In the rows, 128 means zero.
Known rows, with every step that occurs:
j/c/u: [120 113 143 124 144 101  88 103 130 159 140  84 156 130 121 139 157 106
 144 123 116 137 126 126 116 135 136 158 139 118 142 134 137  93 144  98
 116 129 114 114 155 123 133]
w/t/c/j/q/e: [ 92 122 118 102 175 110 169  97  98 158 161 151 100 109 124 154 154 109
 157  81 143 154 167 212  74 166 130 169 108 143 158 150 138 110 107 117
 129 134 129 102 148 135 136]
t/b/l: [113 135 130 125 136 128 171 113 134 133 129 148 155 103 140 129 127 116
 148 117 113 142 119 171 119  95 128 139 124 150 172 133  96  95  57 137
 107  78 139 128 145 119 118]
j/q/e/r/d/v: [ 94 137 127 120 176 172 153  69  99 150 142  76 150 104 133 150 154 137
 215 113 123 123 196 180 133 168 113 133 149 193 126 144 102 134  38 179
 114 116 141 137 141 165 103]
t/w: [117 104 121 119 138 141 122 107 126 138 137 147 142 126 142 129 128 123
 146 118 137 136 133 148 104 138 144 141 132 142 160 123 127  89 184 158
 117 116 141 121 139 138  99]
r/e: [114 111 128 133 138 122 116 108 117 156 130 117 133 118 138 126 125 127
 168  97 139 127 162 144 110 139 108 144 109 139 136 127 123 106 174 132
 116 120 140  97 148 167 118]
c/t/b/l/v: [122 123 120 126 142 118 170 106 154 158 137 114 136  58 148 146 131  97
 191 115  97 153 125 189 129 129 100 142 120 189 170 133 104 104  92 151
 116  96 119 125 133 132 123]
g/e/r: [ 94 111 138 125 170 127 127 102 109 122 140  85 152 124 137 141 103 148
 162 143 153 124 143 192 120 130 165 146 122 168 134 126 126 152 124 143
 111 129 146 121 155 135 104]
q/j: [104 112 140 140 152 106 145 125 120 137 125 124 145 130 139 126 144 138
 129 128 132 126 157 147 116 143 135 146 136 122 149 140 141 125  91 141
 131 120 142 119 148 137 132]
r/d/v/l/b: [105 133 140 130 122 169 149  67 105 149 128 112 161  91 139 116 168 108
 201 121 108 121 172 165 145 176  96 144 159 185 160 130  87 105 121 182
 112  68  91 162 144 150 108]
x/v/d/r: [117 128 147 131 150 146 131  71 108  98 135  95 172 114 135 140 106 161
 185 136 130  80 172 142 131 147 137 145  96 183 135 131 128 106 129 164
 112 128  75  95  94 150 104]
x/v/l: [116 122 137 151 127 146 153  93 112 129 135 111 156 100 131 130 124 132
 161 107 140 123 147 154 135 113 106 158  95 186 145 120 125 105 143 142
 116 100  79 105 110 148 123]
b/l/v/d: [120 164 145 143 134 150 172  95 106 137 119 122 149  77 134 135 108 128
 220 119 102 130 133 181 144 153 143 148 129 189 154 118 119  97 123 157
 112 103  92 116 127 137 125]
c/j/q/e: [104 103 132 126 171 139 173  93 113 193 163 152 123 113 117 147 152 111
 167 104 136 144 161 142 102 143 142 146 115 144 134 132 123 128  37 146
 130 133 147 106 125 139 124]
l/b: [119 110 137 124 142 140 130 103 123 139 132 140 147 118 145 124 140 109
 168 149 119 135 130 140 117 171 123 146 128 132 154 131 112 108 136 169
 111 103 138 121 142 137 110]
u/c/j: [107 107 148 129 152 106 140  90 120 179 157 131 139 129 138 148 146 114
 142 117 173 138 147 167  92 137 137 158 137 121 158 126 166 108 135  94
 133 129 107 129 143 120 146]
w/t/b: [116 104 125 103 141 104 133 105 140 124 136 111 116 114 157 135 139 119
 144 120 139 143 137 195  99 113 121 138 120 138 167 147 105  97  82 139
 108 101 113 135 167 153 102]
w/t/b/l/v/d/r: [ 93 153 129 110 148 132 172  78 124 101 128 107 165  67 146 146 107 141
 235 125 103 112 134 219 133 131 123 138 118 204 184 139  94  95  71 161
 110  91  67 123 134 144 106]
j/q: [115 124 140 119 146 141 159 127 117 157 139 157 134 125 140 143 142 122
 159 123 126 146 139 109 118 143 156 141 120 137 130 127 134 112 112 151
 114 122 116 111 130 141 114]
q/e: [123 106 124 133 150 149 130 103 114 151 132 121 127 119 138 133 128 129
 157 105 152 126 150 162 113 130 126 145 112 149 131 139 122 106  59 161
 123 129 150 114 144 149 115]
g/e: [120 111 136 135 146 129 129 103 111 152 134 131 123 116 133 135 125 131
 139 111 153 124 143 154 113 123 168 146 111 140 129 126 124 134 143 142
 118 126 145 114 141 135 113]
l/v: [136 110 137 152 140 148 131  98 117 140 133 127 145  94 137 133 140 124
 194 122 134 134 134 149 119 145 112 146 122 161 147 124 142 104 156 146
 122 125 114 129 130 156 126]
d/r/e/g: [106 106 139 121 149 150  93 103 120 158 138 127 162 127 140 143 109 139
 186 108 141  98 156 130 100 141  97 131  84 172 142 131 126 110 167 155
 128 134 133 104 166 172 122]
x/v/l/b/t/c: [109 134 128 111 135 127 143  99 106 109 130 120 180  83 139 133 135 119
 161 118 106 135 141 204 121 200  84 180  91 186 188 132 113 106 243 132
 107  84  79  96 106 121 137]
b/t/c/j: [100 115 134 103 155  88 137  82 114 137 149 125 154 120 135 140 143 124
 133 118 113 140 152 187  91 184 137 166 132 129 178 140 154 109 177  75
 123 133 124 120 145 115 139]
d/v/l/b/t/c/u: [105 131 128 114 133 108 129  71 120 145 138 121 190  83 131 143 144  90
 176 140  94 137 134 185 118 204  82 175 143 180 193 137 108 109 232 112
 105  84 101 122 167 115 142]
e/r/d: [100 141 141 115 156 145 130  88 111 118 131  62 154 140 146 132 136 150
 180 142 119 125 162 184 134 160 134 135 135 157 142 136 122 112  60 148
 107 122 124 155 152 151  91]
x/v/l/b: [119 119 139 141 135 156 153  89 113 130 136 124 167  84 132 121 134 112
 178 131 129 127 141 161 134 148  90 158  96 178 162 121  99 111 152 171
 112  82  92 100 106 139 124]
w/t/b/l/v: [118 133 114 131 136 126 170  99 133 130 130 123 146  64 141 137 133 110
 204 105 114 149 114 229 116 116  94 141 122 178 185 141 105  98  95 136
 113  87 111 132 146 153 118]
j/q/e: [117 116 125 125 158 153 156 121 111 170 140 149 125 116 132 149 141 114
 163  95 137 142 152 131 113 139 137 141 108 152 122 134 120 117  66 171
 120 134 143 105 132 149 114]
t/c/j/q/e: [ 99 120 132 120 174 125 169  99  95 159 161 176 128 109 113 145 153 110
 153  81 133 149 165 166  81 161 138 163 117 142 149 135 129 113  97 117
 129 134 143 103 130 119 151]
u/c: [120 119 138 124 135 125 128 121 121 162 132 125 140 128 154 146 136 117
 138 118 173 133 133 161 106 139 134 159 126 132 146 128 161 101 162 117
 118 127  99 127 145 131 134]
x/v: [137 110 136 148 140 144 127  88 119 132 136 112 144 112 133 130 133 130
 157 111 141 120 155 149 116 127 109 146  95 156 135 130 136 102 149 142
 118 117 117  99 107 155 119]
g/e/r/d/v/l/b: [ 80 137 141 128 154 161 145  60  96 135 136  65 174  84 132 128 134 128
 217 134 123 114 174 213 149 173 124 147 153 206 155 123  69 152 119 183
 109  78 112 154 155 136  99]
w/t/c: [109 132 124 103 139 103 129 115 108 100 131 114 114 127 150 141 134 129
 134 103 142 139 137 216  89 155 128 165 124 140 160 148 146  90 186 107
 116 121 106 117 164 142 123]
g/e/r/d/v/l: [ 85 141 138 135 151 151 149  60  95 132 135  59 163  95 127 135 132 150
 194 105 139 108 178 206 151 136 139 148 156 217 139 123  96 145 111 150
 113  95 103 153 153 146 103]
g/e/r/d: [ 95 135 140 121 163 139 126  83 103 139 130  65 140 130 137 136 131 156
 175 124 132 119 170 193 130 153 164 136 122 162 132 132 110 144  82 155
 108 119 143 144 155 151  92]
d/v/x: [112 135 144 140 118 146 134  78 118 136 133 106 136  98 136 131 109 121
 148 128 152 127 159 124 114 128 106 147 161 205 152 134 138  92 155 141
 122 121 120 133 146 153 108]

Rows:
[101 128 150 111 146 137 132  88 111 111 135 111 165 129 151 138 107 159
 175 144 126  92 154 131 132 149 165 138 128 162 137 129 125 104  95 163
 111 128  81 122 130 136 105]  v/d/r
[104 128 157 111 151 152  95  97 112 150 131 114 157 121 135 141  89 146
 192 113 131  90 177 139 109 158 128 129  89 186 136 128 116 106 161 173
 117 133  96  96 169 167 119]  v/d/r/e/g
[ 76 109 134 123 198 132 173  86 108 160 168 105 143 116 121 152 128 124
 189 145 139 147 165 175 110 144 140 142 124 168 140 132 123 149  12 143
 124 141 152 112 139 133 115]  c/j/q/e/r
[ 91 128 139 115 149 127 118  85 105 128 133  98 163 121 140 136  99 158
 197 117 128  87 179 144 126 156 133 136 112 161 135 124 109 104 154 157
 113 131  92  87 135 162 110]  v/d/r/e
[104 114 146 123 160 110 168 108 113 202 162 163 131 127 133 159 158 104
 150 109 162 154 150 140  96 150 155 155 131 126 151 121 168 118 131 104
 127 127  99 118 133 121 144]  u/c/j/q
[ 73 146 136 106 192 134 168  84  86 139 159 112 144 117 117 149 159 130
 187 101 118 143 193 208  99 188 132 156 130 165 152 142 111 121  38 127
 116 131 146 130 145 125 128]  t/c/j/q/e/r/d
[ 98 127 126 107 133 131 144  85 106 109 132 112 186  77 145 137 141 111
 167 122 103 128 144 195 120 204  95 176 151 186 188 133 113 111 237 131
 109  75  87 124 143 117 138]  d/v/l/b/t/c
[112  90 112  86 144 126 117 102 137 156 130 135 165 113 153 134 129 114
 171 149 101 148 129 164 115 205 132 142 124 133 186 131 107 104 217 184
 111 101 145 120 138 133  80]  l/b/t/w
[ 86 165 147 125 136 158 131  59 111 120 129  47 154 105 141 131 116 145
 185 149 128 121 186 169 134 153  99 140 168 222 156 139 120 100  98 155
 115 122 121 164 152 161  90]  e/r/d/v/x
[112  89 116  97 148 113 124 117 150 160 144 116 113 125 155 144 132 106
 141 124 134 145 138 160 113 157 145 142 128 149 151 130 137  91 184 169
 120 130 131 123 148 137  90]  c/t/w
[107 162 139 143 118 146 182 103 129 139 126 144 150  53 131 131 102 110
 198 123 116 148 127 163 118 108  89 142 127 217 192 124  95  84  89 154
 117  93 126 136 134 137 122]  t/b/l/v/x
[ 92 119 136  86 167 103 165 100 111 155 156 162 152 103 134 144 161  97
 164 134  88 164 146 166  93 232 138 167 122 130 187 138 125 127 182 117
 114 111 127 110 128 105 131]  l/b/t/c/j/q
[ 92 120 125 115 183 144 158 116 109 142 149 102 145 124 136 155 120 135
 187 131 137 141 153 167 123 146 134 140 117 173 126 135 118 141  31 171
 113 136 144 106 141 146 108]  j/q/e/r
[125 132 142 132 142 106 117 105 120 130 137 149 153 130 124 139 133 109
 135 124 127 139 131 153  92 153 120 161 117 127 158 136 141  82 171  96
 110 120 138 117 162 123 141]  t/c/u
[100 123 140 125 131 145 156 106 114 138 134 138 161 108 143 120 129 112
 174 146 123 137 126 154 135 153 118 153 126 159 161 118 100 113 121 168
 111  89  99 127 145 122 113]  v/l/b
[117 124 156 130 153 167  96  85 110 156 133 116 161  88 125 144 100 140
 242 109 125  91 181 148 113 167  99 133  86 213 146 121 117 109 193 175
 122 137  84 104 152 189 136]  l/v/d/r/e/g
[100 117 125  88 147  85 140 122 156 146 139  71 130  90 149 145 144  95
 137 105  94 153 124 182 134 123 137 157 146 151 165 140 106  96  95 122
 117  96 103 113 142  92 126]  j/c/t/b/l
[ 86 155 147 134 142 153 132  54  99 139 131  53 139  97 128 131 109 148
 181 126 137 114 193 181 127 151 132 145 158 229 142 132 108 133 120 155
 114 121 138 154 154 157  87]  g/e/r/d/v/x
[102 103 132 122 172 129 167 106 108 213 162 154 118 115 124 162 154 103
 162  88 172 147 160 162  90 151 138 157 119 135 142 129 153 124  75 125
 133 138 125 109 132 125 145]  u/c/j/q/e
[114 118 124 110 149 105 142 111 153 142 138  69 144  58 138 148 155  92
 189  90  87 156 121 186 133 133 112 162 145 178 176 133 111  96 123 124
 125  98  91 122 125 112 138]  j/c/t/b/l/v
[108 121 123 102 140 101 171 116 160 155 138 113 128  94 158 145 130 101
 147 131 101 149 121 178 130 120 129 140 124 168 161 141  99  99  56 145
 110  94 129 126 148 117 102]  c/t/b/l
[130 133 156 139 140 148 134  94 109 136 126 107 136  91 136 131 126 132
 205 123 119 127 158 161 130 164 143 145 128 180 141 121 128 101 150 162
 110 120  84 125 131 158 123]  l/v/d
[ 99 115 138  95 177 123 146 104 104 180 162 161  89 112 119 158 148  97
 153  74 143 161 164 217  59 170 125 164  87 166 158 155 134 115 108 127
 130 139 130 109 183 148 149]  w/t/c/j/q/e/g
[ 83 150 140 128 143 156 149  63 101 113 136  50 174 105 140 130 135 145
 203 131 124 115 176 189 154 144 109 143 171 207 148 128 115 116  88 148
 109  97  83 166 152 149 106]  e/r/d/v/l
[119 133 128 110 141  83 113 103 119 132 137 131 125 132 134 145 138 109
 142 119 137 145 127 197  83 158 117 163 111 129 163 150 146  85 183  92
 108 127 121 114 180 136 131]  w/t/c/u
[103 137 135 129 154 156 130  55 111 117 133  43 163 120 142 134 143 148
 194 138 124 112 177 182 134 155 113 136 174 184 140 141 125 114  96 147
 112 106 119 162 152 159  98]  e/r/d/v
[104 116 126 114 130 136 144  73 122 146 132 102 185  84 151 130 140 105
 182 146 105 129 139 165 142 183  98 156 150 188 173 131 105 125 183 158
 111  85  87 129 143 132 114]  d/v/l/b/t
[106 116 138 137 129 156 152  79 112 138 138 123 167  85 139 124 137 105
 188 139 127 125 139 160 137 153  99 154 159 186 163 125  97 112 161 167
 113  75  95 132 147 132 123]  d/v/l/b
[ 96 107 144 128 160  96 117 135 119 130 126  78 144 126 130 130 163 135
 124 102 122 127 152 148 120 147 145 168 160 114 150 141 147 119 125 115
 137 123 114 114 135 114 150]  q/j/c
[109  96 109 105 138 144 137  88 127 142 134 128 181  82 139 129 123 112
 181 130 108 139 141 188 132 183  95 155  98 189 193 119  99 108 234 184
 110  85  99 100 101 134  94]  x/v/l/b/t/w
[ 97 119 122  98 174 109 160  96 103 167 156 146 134 107 124 158 150 113
 157  90 112 154 167 175  89 193 138 166 110 145 161 143 136 124 123 111
 125 141 139 102 132 117 142]  b/t/c/j/q/e
[103 122 146 127 152 110 143  84 107 121 155 143 136 122 127 133 142 118
 127 113 137 137 151 167  83 150 137 165 132 127 167 132 148 100 155  86
 128 126 132 122 146 113 153]  t/c/j
[ 79 144 130  99 146 145 143  55 112 131 128  36 198  93 151 133 148 127
 224 167  86 123 164 212 161 211  93 150 165 208 174 136  89 141 121 168
 104  79  89 161 155 140  90]  e/r/d/v/l/b/t
[ 87 129 134 100 161  93 169 103 105 139 162 150 111 118 129 154 153 108
 139  94 129 160 153 192  78 172 152 166 123 132 163 143 150 107 154  95
 124 128 104 109 148 129 134]  w/t/c/j/q
[ 99 137 127 118 166 161 129  86 104 133 130  58 138 126 141 137 132 149
 193 129 131 123 178 201 129 158 115 138 121 165 135 144 108 122   7 177
 112 124 149 149 156 160  95]  q/e/r/d
[115 132 150 132 151 158 133  78 107 109 135 111 172  99 141 139 118 153
 223 133 123  94 159 139 135 159 138 140 123 185 147 123 126 104 131 170
 119 131  73 125 117 150 118]  l/v/d/r
[104 135 130 107 123 150 139  57 113 162 121  87 171  89 148 130 169 115
 205 126  87 125 167 174 154 208  96 148 154 186 170 136  95 115 151 173
 110  75  88 162 147 146 101]  r/d/v/l/b/t
[123 130 129 144 139 146 174 104 131 131 130 146 159  61 133 136 128 108
 201 110 106 143 120 177 120 113  99 144 124 175 181 126  93  94  85 145
 116  82 128 130 133 138 130]  t/b/l/v
[103 152 129  96 125 142 141  70  98 126 123 103 171  81 145 131 169 119
 183 107  85 127 167 197 132 227  91 167 157 183 187 140  99 100 204 142
 107  70  79 157 144 129 128]  r/d/v/l/b/t/c
[ 95 105 120 128 149 127 116  97 112 132 138 121 175 123 142 139 118 149
 188 113 140  91 157 125 114 139 103 140 106 147 141 126 123 106 161 137
 125 131 134  96 131 167 112]  d/r/e
[ 97 141 133 108 129 104 153 111 153 146 135  70 126  43 139 141 124  90
 181 103  93 161 132 169 132 134 101 168 145 222 187 131 110  86 114 133
 126 109  82 126 129 117 132]  j/c/t/b/l/v/x
[112 124 128  90 143 113 124 110 114 118 127 127 160 114 156 136 136 110
 151 136  98 143 129 189 102 220 118 168 119 133 182 142 123 109 216 127
 108 106 127 118 143 114 123]  l/b/t/c
[ 99 113 128 121 165  79 156 131 151 148 129  64 143  58 134 143 167 101
 169  95  85 150 142 195 132 146 108 167 155 161 182 143 114 120  93 126
 140  98 104 115 132 107 155]  q/j/c/t/b/l/v
[132 109 143 127 152 173 106 105 123 174 134 131 119 120 133 141 117 112
 157 100 149 130 150 156  98 130 115 142  90 170 131 141 124 107  65 177
 126 127 148 120 178 157 129]  q/e/g
[ 93 128 147 120 161 115 171 108 103 141 162 177 134 119 123 143 156 107
 137 102 126 155 149 142  85 163 155 161 128 127 159 129 146 109 155 100
 123 127 125 107 134 114 148]  t/c/j/q
[103 136 134 102 133  96 134 106 120 147 133 139 179 104 134 142 136  93
 168 149  93 149 119 176 116 207 101 174 112 153 194 133 110 105 197 116
 100  93 103 121 165 106 135]  v/l/b/t/c/u
[ 95 143 130 131 151 137 158  83 116 122 129 122 191  51 127 140 101 139
 252  98  97 101 162 182 131 134  96 132 112 202 175 118  73  97 115 161
 111  92  98  97 120 154 129]  t/b/l/v/d/r/e
[ 95 124 135  93 162  93 162  99 111 150 157 145 148 115 133 155 156 116
 143 110 103 156 151 153  93 195 156 165 124 134 169 135 152 119 173  90
 119 133 115 111 134 112 135]  b/t/c/j/q
